Each row was made from one walk, in order. Every step used is in the known rows, and no mark comes twice. Write each row's walk.
(in the rows, 128 means zero)
Known rows
V M Z U E X: [142 111 168 137 160 149 166 177 184 218 146 136 140  79  82  97 113 151
 134 118 134 152 151 123 165 138  92 158 152  79]
V X E M Z: [112 125 140 142 169 125 118 180 164 182 126 117 151 108  60 104 103 125
 146 112 119 135 151 117 155 121 106 162 110 100]
Q M Z U: [122 105 146 150 152 134 117 167 159 212 127 118 138 106 108 121 100 141
 130  96 109 139 121  98 159 130 108 117 141  96]
V X E M J: [108 123 157 121 167 124 116 165 156 180 116 130 126 105  86 110 109 133
 139 107 115 140 132  96 133 143 112 171 115  99]
V U E X Z M: [146 138 153 144 137 115 109 142 178 241 123 135 140  73  99 116 120 101
 106  77 125 138 148  66 163 158  64 168 152 121]
U K M Z: [117 121 111 145 128 141 121 154 117 221 139 135 189 111 110  96 123 137
  97 125 131 125 127 103 135 138  81 149 120 117]
X E M Z U: [100 115 156 146 163 138 140 177 171 207 110  97 142 117 106 119  89 139
 138 126 104 140 152 123 163 132 103 154 123  96]
V H: [131 119 105 145 130 115 118 136 136 188 132 134 158 118 103 111 124 167
 123  98 136 148 137  82 160 148  88 148 149 119]
X E: [122 118 140 139 142 135 115 134 143 180 103 121 150 110  97  94 121 132
 112 103 132 147 146 103 149 150  91 150 128 129]
K M Z X: [135 104 134 152 122 159 105 160 141 211 158 135 189 117 127 115 128 143
  92 119 123 150 149 131 132 128  76 143 130 118]
J M: [120 121 145 144 135 137  95 111 149 182 117 136 148 118 124 112 126 154
 116 105 104 140 122 110 126 153  98 143 148 135]
E X: [127 118 146 137 140 127  99 144 150 179 126 158 158 104  87  89 132 144
 107 103 135 142 146  90 145 121  80 163 157 122]
K M Z: [121 112 128 153 128 150 118 163 136 205 147 138 187 112 116 110 123 150
 108 122 133 133 144 103 147 124 103 141 134 115]
U K: [120 121 116 135 131 119 111 124 111 204 121 137 151 119 102  89 134 132
 101 108 133 133 112  94 129 158  66 152 131 130]
E X Z U: [114  96 159 154 132 128 103 156 177 221 110 151 130 106 122  95 114 137
 112  93 118 144 144  91 143 131  89 153 151 102]
K U E X Z M: [155 126 172 151 133 128 121 158 181 238 105 146 142  77  92 118 120 101
 119  74 142 139 159  58 129 160  70 162 162 123]
H V U: [118 124 123 133 148 120 115  98 131 208 135 130 152 108 111 115 119 153
 105  82 130 135 117  92 167 158  96 152 161 105]
H V U E M J: [113 120 151 107 172 117 135 131 146 221 132 120 124  82 110 155 103 139
 132  94 117 134 108  78 155 193 114 177 171  89]
J M Z U: [104 116 153 150 144 153 117 133 167 205 129 116 143 110 130 119 103 168
 130 110  88 148 124 128 146 145 105 133 134 102]
J M Z: [104 124 139 141 145 149 102 133 145 192 130 124 160 109 102 118 113 154
 132 108 102 142 127 125 138 151 108 148 136 124]
J M Z U E X: [125 117 174 144 156 148 120 143 202 209 127 131 144  68 104 115 102 149
 130 106  94 146 147 120 159 156  96 153 154  93]
U E: [145 108 144 142 137 127 120 140 143 198 123 135 139  87  96 115 133 130
 115  98 140 146 129  86 141 177  90 143 152 123]
K U E M Z X: [136 120 168 136 152 137 129 166 172 209 134 113 141  99  93 143 108 126
 138 109 126 145 147 116 130 173  87 160 153 117]
H V X E M J: [112 107 150 123 180 126 126 149 150 199 118 128 138 102  88 123 101 134
 137  92 116 140 129  98 133 152 116 177 131  79]
V U K M: [119 144 114 136 122 117 109 109 128 210 134 133 169 111 140  86 129 144
  80 116 131 119 112  78 157 145  70 143 131 123]
H V X Z U: [127  78 139 160 143 123 117 137 166 241 124 141 128 110 122 110 111 138
 120  65 118 147 116  95 144 150 105 136 141  71]
E X Z: [114 106 143 146 131 125  92 156 157 207 115 159 147 105  96  97 122 126
 112  88 131 141 149  88 132 132  90 169 151 126]
Z M J: [130 124 150 132 134 148 120 151 120 214 135 136 150 110 106 126 132 139
 112 102 123 146 120  80 118 150  76 155 133 121]
Q M Z U K: [115 114 127 142 152 125 120 157 139 229 123 112 140 106 107 110 101 128
 120 101 108 133 108  99 150 141  85 124 128  99]
E X Z U K M: [120 101 141 157 119 127 109 150 162 250 114 152 158 106 151  81 117 131
  84 110 118 130 138  82 132 125  70 151 140 101]
X Z U: [112  91 148 157 124 130 113 149 157 229 111 131 124 118 137 111 115 139
 116  94 114 147 125  90 137 150  96 134 139 107]

Which walk is each row?
[134 106 137 160 121 135 110 153 134 237 118 133 150 120 114 123 129 112
 112  85 124 143 133  85 119 144  72 145 132 134] => X Z M
[117 100 124 136 159 146 178 139 125 252 141 119 155 118 108 102 107 155
 122 112 131 142 107 139 140 146  80 155 139  74] => H V M Z U K
[121 111 131 141 130 125 122 125 132 217 118 129 139 118 126  91 125 147
  99 112 119 139 103  98 137 153  65 140 132 106] => Z U K
[129 113 152 140 148 133 107 146 156 182 112 111 147 125 112 117 116 120
 109 115 112 153 154 139 129 140  70 162 132 131] => Z X E M
[137 110 144 138 136 143 104 129 148 187 115 117 153 114 110  99 122 123
  95  98 122 162 152 133 134 150  65 153 125 132] => Z X E
[156 110 158 154 133 129 111 165 167 238 117 147 147  80  90 120 129  95
 109  80 130 145 155  74 131 153  62 165 152 125] => U E X Z M
[118 111 145 121 151 128 100 155 128 194 119 136 127 102 106 126 115 133
 125  89 120 139 107  69 125 153 116 136 149 119] => Q M J
[109 105 140 146 132 119 108 145 157 240 104 147 136 105 121  82 114 127
 101  96 116 137 125  92 134 142  64 161 139 103] => E X Z U K
[137  95 131 135 152 161 151 146 127 224 162 122 170 122  99 118 120 150
 117 100 133 160 136 165 125 141  79 163 147 100] => H V M Z X
[121 115 132 142 152 131 108 169 137 196 131 126 153 105  83 122 109 127
 132  94 123 134 129  93 148 133 109 130 142 121] => Q M Z
[131 108 139 134 140 161 142 162 136 203 161 122 163 125  96 104 127 147
 119 117 132 160 138 158 127 132  75 155 134 120] => V M Z X
[136 107 133 143 161 125 119 123 148 193 117 136 153 100  83  94 115 131
 115  74 135 145 137 108 151 150  97 152 131  91] => H V X E
[118 115 157 134 135 142 105 171 143 239 121 155 148  98  99 119 122 118
 114  87 118 146 138  70 113 139  76 176 140 117] => E X Z M J
[ 95 123 138 138 163 129 144 163 152 223 105  95 143 114 103 105  90 129
 129 128 101 132 136 126 151 144  82 162 111  96] => X E M Z U K
[133  85 157 155 130 127 128 153 171 238 109 128 114  90 130 123 115 120
 120  88 121 149 127  86 145 185  98 136 145 102] => X Z U E
[121 104 145 158 126 152 130 165 157 219 143 132 172 111 137 110 115 162
 106 126 118 139 140 102 157 121 100 129 133  92] => K M Z U
[129 114 139 138 157 143 104 161 155 197 118 104 155 102  91 116  98 106
 114  91 113 156 151 135 142 141  88 134 122 125] => Q M Z X E
[136 111 168 135 139 138 114 173 157 247 120 148 134  67  91 131 123 101
 117  83 123 148 141  64 119 176  74 179 145 115] => U E X Z M J
[136 116 149 158 128 133 100 162 153 230 119 151 159 107  97 108 130 111
 104  86 123 143 152  81 124 118  62 166 145 128] => E X Z M
[114 120 148 142 153 123 121 154 151 180 102 118 144 122 101 112 113 127
 125 117 121 135 151 110 142 138  96 161 137 127] => X E M
[116 119 144 140 137 158  91 127 150 196 141 118 164 115 116 123 117 146
 116 105  92 158 134 154 121 155  84 151 132 131] => J M Z X
[100 122 139 139 163 134 130 178 150 191 113 108 158 118  81 120  99 128
 138 121 117 136 156 124 153 133 104 167 124 119] => X E M Z
[120  97 177 127 155 132 138 167 165 217 122 121 107  91 123 143 108 143
 136 119 107 145 114  82 135 177 106 153 153  88] => Z U E M J
[147 130 173 133 143 124 119 139 177 189 112 153 140  75  83  98 124 137
 122  92 152 140 152  65 145 162  89 160 172 116] => K U E X
[106  87 173 134 149 126 134 181 171 245 110 122  96  91 135 153  98 125
 141 105 102 145 116  79 124 187 116 158 148  92] => X Z U E M J
[134 106 135 141 145 140  96 164 142 201 142 121 156 112  94 126 112 120
 116  92 112 151 133 125 134 136  86 133 139 126] => Q M Z X
[125 128 107 135 132 118 118  90 121 232 135 134 179 107 145  99 122 146
  77 100 132 116 109  84 158 155  77 150 148 104] => H V U K M
[118 116 137 137 147 153 112 151 148 197 126 108 166 108  91 106 111 124
 108 105 118 163 157 147 145 151  74 159 112 125] => M Z X E
